What can hang from each mark:
k_842: k_30 k_644
k_186: k_842
k_9: k_30
k_30: k_9 k_434 k_644 k_842
k_620: k_434 k_644 k_842
k_644: k_30 k_434 k_620 k_842
k_434: k_30 k_644

Known rows, with every way that one mark hangs from another:
k_620{k_434{k_30 k_644} k_842}: -0.05,1.25,-2.49,-2.58,1.66,-0.75,3.01,-1.93,1.90,-5.99,-5.73,-3.75,-5.36,5.07,2.96,0.69,0.85,3.91,2.30,2.53,-3.17,0.08,-1.24,6.07
k_186{k_842{k_30{k_9 k_434} k_644{k_620}}}: 3.22,-4.30,2.37,-4.64,-1.10,2.00,1.74,-2.19,1.52,-6.99,-1.24,2.08,3.25,2.77,3.05,-0.38,2.78,-2.09,-0.31,5.98,-2.07,0.48,0.01,2.62
k_186{k_842{k_30{k_9 k_434 k_644}}}: 2.48,-3.71,1.40,-6.86,-3.13,1.77,1.43,-0.34,1.91,-6.23,-1.02,1.44,3.28,2.20,5.14,0.33,2.27,-1.13,-0.93,3.81,-2.09,1.40,-0.51,4.08
k_620{k_434{k_30{k_9} k_644{k_842}}}: 0.40,0.94,-0.65,-2.63,0.24,1.08,3.80,-1.70,2.69,-5.14,-5.70,-3.02,-0.83,5.06,3.03,-1.21,1.36,3.36,0.74,3.98,-3.57,-1.96,-1.72,4.46
k_30{k_644 k_842}: 2.03,-2.79,0.45,-7.00,-2.48,-0.49,0.34,-1.29,2.62,-4.09,-1.80,0.20,3.10,1.15,4.68,3.84,2.85,-0.82,0.26,3.72,-1.00,1.92,-2.20,1.11
k_30{k_9 k_434 k_644{k_620} k_842}: 5.83,-5.11,1.48,-9.03,-4.95,0.48,-2.04,-1.38,3.30,-4.73,-5.69,3.84,8.19,1.52,5.26,3.01,5.19,-3.69,-1.44,4.69,0.42,1.99,-5.06,-0.05
k_30{k_9 k_644{k_434 k_620{k_842}}}: 2.78,-4.51,1.58,-6.18,-2.31,-0.75,1.64,-2.47,3.18,-6.49,-3.36,-1.06,5.02,2.54,4.42,0.75,4.28,-0.56,-0.80,3.81,0.96,3.04,-3.10,0.66
k_842{k_30{k_9 k_644}}: 1.39,-1.91,3.62,-5.89,-1.30,1.09,0.74,-0.17,1.33,-5.15,-0.44,-1.05,4.07,2.35,2.73,1.06,2.51,-1.75,0.42,4.19,-1.61,2.15,-1.06,3.85
k_434{k_30{k_9} k_644{k_842}}: 1.98,-0.34,0.44,-4.32,0.82,0.67,3.96,-1.58,2.62,-5.72,-4.86,-3.95,0.77,3.70,4.58,-1.28,-0.23,1.12,-1.48,6.18,-3.39,-2.48,0.60,4.07
k_434{k_30{k_9}}: 0.98,0.15,2.68,-4.51,-1.60,-0.33,0.94,-1.47,1.10,-5.01,-2.77,-2.29,0.21,1.47,5.08,0.40,0.69,-0.51,-0.87,3.52,-2.70,1.98,-0.55,5.02
k_30{k_9 k_434{k_644{k_620}} k_842}: 5.14,-4.05,1.55,-7.85,-3.73,0.70,-0.84,-2.42,2.68,-3.90,-6.76,1.97,6.01,3.17,5.56,2.22,4.37,-1.56,-2.01,5.23,-0.92,0.44,-2.53,0.83
k_30{k_842}: 1.00,-2.18,2.21,-5.98,-2.09,-1.26,0.99,-2.03,1.43,-4.00,-1.94,-0.80,1.07,1.04,4.56,3.60,2.61,0.36,0.30,3.65,-0.83,2.09,-0.24,1.67
k_186{k_842{k_30{k_9} k_644}}: 1.28,-2.69,3.61,-4.26,-0.48,2.04,2.26,-2.33,0.68,-6.90,0.67,0.24,1.23,3.26,2.73,-0.30,1.70,-0.79,0.57,4.92,-3.03,1.47,1.23,2.57
k_644{k_30{k_9} k_620{k_434} k_842}: 0.54,-4.30,1.75,-2.97,-0.53,-0.59,5.42,-1.56,2.01,-9.01,-6.06,-2.57,3.99,1.93,1.67,-2.29,3.39,1.98,0.29,5.46,1.94,-2.37,-1.53,1.45
k_434{k_30 k_644}: 0.82,0.54,-1.68,-3.26,0.60,0.13,2.81,-1.40,2.51,-3.89,-3.10,-3.95,-1.31,2.82,5.20,0.23,-0.47,1.26,-1.19,4.79,-4.43,-1.43,0.85,6.20
k_9{k_30{k_434 k_842}}: 2.62,-1.91,1.58,-8.02,-5.32,-0.26,-1.80,-1.67,0.27,-1.66,-2.25,-0.29,4.25,1.13,6.45,3.33,0.37,-0.52,1.04,4.64,0.59,1.82,-3.08,4.06
k_620{k_434}: -2.12,-0.22,0.49,-1.77,-1.94,-0.31,2.56,-1.43,2.30,-3.08,-1.88,-2.18,-1.36,3.38,2.00,1.35,2.92,3.51,2.02,1.50,-1.69,1.62,-2.18,4.68
k_644{k_434 k_620}: 0.91,-3.86,0.25,-3.37,-1.29,-1.53,3.89,-2.85,3.27,-4.69,-1.62,-2.30,3.23,0.90,4.84,0.49,3.66,1.46,-1.54,4.68,0.72,0.87,-0.29,2.23
k_434{k_644{k_620 k_842{k_30}}}: 1.21,-3.35,-0.29,-3.10,1.72,0.02,5.83,-0.69,3.57,-5.49,-3.00,-3.99,1.93,3.01,1.92,-0.46,1.64,1.24,-0.37,7.52,-1.76,-3.40,2.06,3.28
k_30{k_434 k_842}: 2.89,-3.08,1.04,-6.91,-3.10,-0.65,-0.47,-1.74,1.86,-3.18,-3.51,1.52,3.10,1.21,5.44,3.78,3.09,-0.51,-0.67,4.16,0.32,1.21,-2.19,2.73
k_620{k_644 k_842{k_30{k_9 k_434}}}: 0.82,-1.88,1.31,-5.81,1.35,-0.93,0.87,-0.50,-0.75,-8.93,-3.53,-1.73,-1.10,5.45,1.76,1.24,1.65,0.66,2.60,3.65,-0.27,2.82,-0.93,6.30
k_30{k_9 k_434 k_842{k_644}}: 4.51,-3.21,4.17,-6.96,-2.72,1.28,-2.32,-3.52,1.06,-4.00,-3.97,3.35,5.68,3.37,3.93,2.62,3.99,-2.50,-0.28,5.18,-0.17,1.99,-4.05,0.10
k_186{k_842{k_30{k_434} k_644}}: 1.80,-3.17,1.14,-4.07,-0.20,1.85,2.18,-1.85,1.31,-5.94,0.50,1.19,1.22,2.71,3.26,0.31,1.50,-0.70,0.25,5.48,-2.20,0.00,0.49,4.14

Rows:
0.70,0.61,-0.06,-4.28,-0.43,-0.63,1.14,-1.53,1.62,-6.94,-5.34,-1.78,-2.74,4.13,2.89,1.04,1.96,1.63,2.71,1.52,-1.88,2.66,-3.69,4.68  k_620{k_434{k_30{k_9 k_644}} k_842}
-1.06,-2.37,-1.03,-3.58,1.81,-1.22,5.50,-1.86,1.69,-7.34,-1.54,-3.88,0.60,4.27,3.11,-0.56,1.26,4.21,0.67,5.04,0.32,-0.71,-0.21,3.86  k_620{k_644{k_434 k_842}}
2.66,-3.18,2.66,-5.94,-0.90,0.84,1.78,-1.07,2.07,-6.19,-1.39,-0.64,6.12,1.92,3.64,0.14,3.77,-1.67,-0.73,5.23,-0.59,1.35,-1.26,2.49  k_842{k_30{k_9 k_644{k_434 k_620}}}
1.69,-1.11,1.69,-5.18,-3.13,0.35,-0.62,-2.86,0.31,-2.84,-2.06,-0.71,2.79,2.45,3.50,2.28,1.12,0.02,3.31,5.22,-0.62,1.58,-3.15,1.95  k_9{k_30{k_842{k_644{k_620{k_434}}}}}
0.66,-1.88,-0.34,-5.26,-3.90,-0.66,0.53,-0.84,1.63,-3.38,-1.93,-2.62,2.03,2.32,3.64,1.78,0.61,0.64,3.17,3.71,0.06,2.36,-3.69,4.31  k_9{k_30{k_644{k_620{k_434 k_842}}}}
2.52,-4.22,0.66,-3.79,-0.11,1.57,2.64,-1.88,1.95,-6.55,-0.35,1.52,1.96,2.16,2.98,0.08,2.22,-1.45,0.04,6.18,-2.01,-0.34,0.70,3.54  k_186{k_842{k_30{k_434} k_644{k_620}}}
1.20,-4.73,1.85,-3.39,-1.35,0.81,3.27,-3.06,1.45,-8.04,-1.30,-0.16,2.28,1.86,3.60,-1.00,2.03,-0.37,-0.60,5.01,-1.19,0.46,0.50,1.35  k_186{k_842{k_644{k_30{k_9} k_620}}}
0.99,-4.59,-0.55,-3.91,-0.96,-0.86,4.46,-0.28,4.54,-5.24,-1.69,-2.14,3.47,1.16,2.27,0.84,2.40,-0.09,-0.09,5.79,0.21,-0.69,-1.37,1.89  k_30{k_644{k_620 k_842}}
1.23,-4.76,0.22,-3.34,0.40,-1.77,6.64,-2.56,4.06,-6.25,-2.48,-3.15,3.79,1.07,3.79,-0.80,3.08,2.29,-1.37,6.81,2.06,-1.90,0.29,1.02  k_644{k_434 k_620 k_842}
0.98,-4.14,0.36,-3.51,-1.09,0.99,2.90,-2.76,1.30,-6.60,-0.49,0.27,1.55,2.06,4.33,-0.31,1.16,0.47,-0.51,4.75,-0.88,-0.34,-0.09,3.27  k_186{k_842{k_644{k_30{k_434}}}}
1.61,-2.06,2.42,-4.86,-1.28,1.20,1.25,-0.13,2.09,-5.78,-2.23,-0.32,4.09,2.68,1.71,0.48,3.93,-1.34,1.12,4.12,-1.75,1.50,-1.98,3.42  k_842{k_30{k_9 k_644{k_620{k_434}}}}
0.98,-1.84,0.35,-2.40,-0.03,-0.66,4.98,-1.28,3.35,-6.86,-5.48,-2.24,0.68,2.30,1.91,-1.17,2.59,1.58,0.81,5.35,-0.88,-1.65,-1.35,2.77  k_644{k_620{k_434{k_30{k_9}}} k_842}
2.17,-1.85,-0.13,-7.05,-4.74,0.00,-0.62,-1.21,1.53,-2.92,-2.71,-0.56,4.24,1.49,4.86,2.81,1.52,-0.39,2.50,4.28,-0.50,1.85,-4.05,2.31  k_9{k_30{k_644{k_620{k_434}} k_842}}
-0.70,-2.67,-1.31,-3.88,0.04,-0.77,2.14,-0.66,0.07,-7.33,-2.64,-2.14,1.28,3.25,3.51,0.13,0.96,2.07,0.47,3.80,0.38,-0.04,-1.41,6.51  k_620{k_644{k_30{k_434}}}
-0.42,-1.31,1.95,-2.12,1.18,-0.22,1.97,-3.41,0.14,-7.54,-3.96,-1.88,-1.48,5.03,0.30,0.25,2.63,2.53,3.63,2.88,0.30,1.79,-3.09,2.79  k_620{k_434 k_842{k_644{k_30{k_9}}}}
3.60,-0.56,1.44,-7.62,-1.99,0.07,-0.61,-1.46,1.59,-5.77,-4.10,0.24,2.62,1.05,6.07,1.89,1.66,-2.30,-0.80,4.01,-2.63,1.88,-2.30,2.48  k_434{k_30{k_9 k_644 k_842}}
0.85,-2.12,1.75,-4.16,1.04,0.94,4.61,-1.04,2.43,-5.03,-2.56,-3.94,2.09,4.23,2.40,-0.54,1.17,1.63,-0.28,6.37,-2.09,-2.25,1.53,3.34  k_434{k_644{k_842{k_30{k_9}}}}
1.89,-4.70,0.95,-5.26,-1.23,-1.77,2.55,-1.82,1.11,-7.62,-4.18,-1.28,3.79,-0.90,4.52,1.27,3.01,-0.49,-0.75,5.39,1.33,-0.29,0.30,1.52  k_644{k_30{k_842} k_620}
2.08,-1.62,4.88,-3.85,1.69,1.99,1.49,-3.61,0.26,-5.77,0.26,-0.55,4.72,3.85,2.14,-0.48,2.88,-0.98,0.46,6.26,-0.90,0.94,-0.96,1.86  k_842{k_30{k_9} k_644{k_434}}
3.84,-3.19,3.83,-8.26,-4.55,0.12,-1.90,-2.20,1.28,-3.83,-4.76,2.34,5.20,2.09,5.61,3.08,4.02,-1.60,-1.17,3.70,0.18,2.54,-3.20,1.32  k_30{k_9 k_434 k_842}
-0.22,1.12,-2.43,-1.79,1.24,0.59,4.71,-1.43,3.05,-4.72,-4.88,-3.60,-2.19,4.46,2.87,-0.79,0.83,4.04,1.04,4.22,-3.51,-2.84,-1.10,5.27  k_620{k_434{k_30 k_644{k_842}}}
3.17,-4.40,1.20,-5.05,-2.55,0.79,2.35,-1.47,3.79,-4.07,-5.41,-0.72,5.34,3.92,3.71,-0.25,3.05,-0.03,-2.02,6.09,-0.23,-1.37,-1.93,2.54  k_30{k_9 k_434{k_644{k_620 k_842}}}
1.53,-2.83,3.50,-5.24,1.12,0.05,5.16,-2.22,1.65,-6.92,-1.49,-2.86,4.48,2.44,3.70,-1.25,2.41,1.73,-0.77,6.45,1.23,-1.18,0.59,1.94  k_644{k_434 k_842{k_30{k_9}}}
1.75,-1.23,-1.41,-3.98,-0.67,-0.72,1.93,-0.48,3.13,-5.19,-2.42,-1.77,0.92,0.27,4.67,0.94,0.97,-1.36,-0.73,4.62,-2.49,0.39,-1.25,5.04  k_434{k_30{k_644{k_620}}}
1.29,-2.88,0.62,-6.51,-1.05,-0.36,0.41,-1.46,-0.62,-8.31,-4.71,-0.23,3.23,3.43,4.34,0.76,2.12,0.74,0.18,3.83,0.43,0.86,-2.15,4.03  k_620{k_644{k_30{k_9 k_434 k_842}}}
1.30,-0.73,0.88,-2.17,1.79,0.47,2.37,-4.12,1.66,-4.64,-0.21,-1.60,1.36,2.61,3.76,-0.01,1.17,0.55,-0.16,5.78,-1.39,0.00,-1.33,3.09  k_842{k_644{k_434{k_30}}}
3.11,-4.02,1.29,-5.40,-2.84,0.19,0.63,-1.84,2.97,-4.15,-5.56,-0.57,3.54,4.24,4.06,0.98,3.26,-0.33,-1.37,4.50,-0.47,0.97,-2.22,3.37  k_30{k_9 k_434{k_644{k_620{k_842}}}}
-1.30,2.05,-1.22,-2.64,0.29,0.29,1.55,-1.11,0.43,-7.12,-4.53,-1.87,-2.77,5.71,2.37,-0.49,1.45,3.20,2.64,1.63,-3.87,1.54,-2.95,6.71  k_620{k_434{k_30{k_9}} k_644}
-0.58,1.99,-2.78,-3.56,1.12,-0.38,1.62,-1.25,0.41,-7.22,-4.98,-1.14,-3.50,4.75,3.00,1.05,1.44,3.22,3.00,2.19,-3.66,0.66,-2.46,5.86  k_620{k_434{k_30{k_842}} k_644}
-0.12,-4.16,-0.43,-1.85,0.61,-1.13,6.56,-1.18,2.51,-8.42,-5.07,-3.24,2.36,1.17,1.58,-1.72,2.63,2.88,0.66,5.74,2.03,-3.42,-0.66,2.58  k_644{k_30 k_620{k_434} k_842}
1.45,-2.03,0.00,-5.67,-3.68,0.52,1.16,-1.07,1.68,-1.31,-2.16,-2.95,3.83,3.07,5.22,0.84,-0.99,1.36,0.57,5.98,0.02,-1.06,-2.16,5.54  k_9{k_30{k_434{k_644{k_842}}}}
3.49,-2.43,0.19,-8.88,-5.50,0.37,-2.33,-0.98,1.15,-1.72,-2.11,0.54,5.90,1.31,6.64,3.49,0.59,-1.42,1.05,4.76,0.57,1.68,-4.59,3.59  k_9{k_30{k_434 k_644 k_842}}
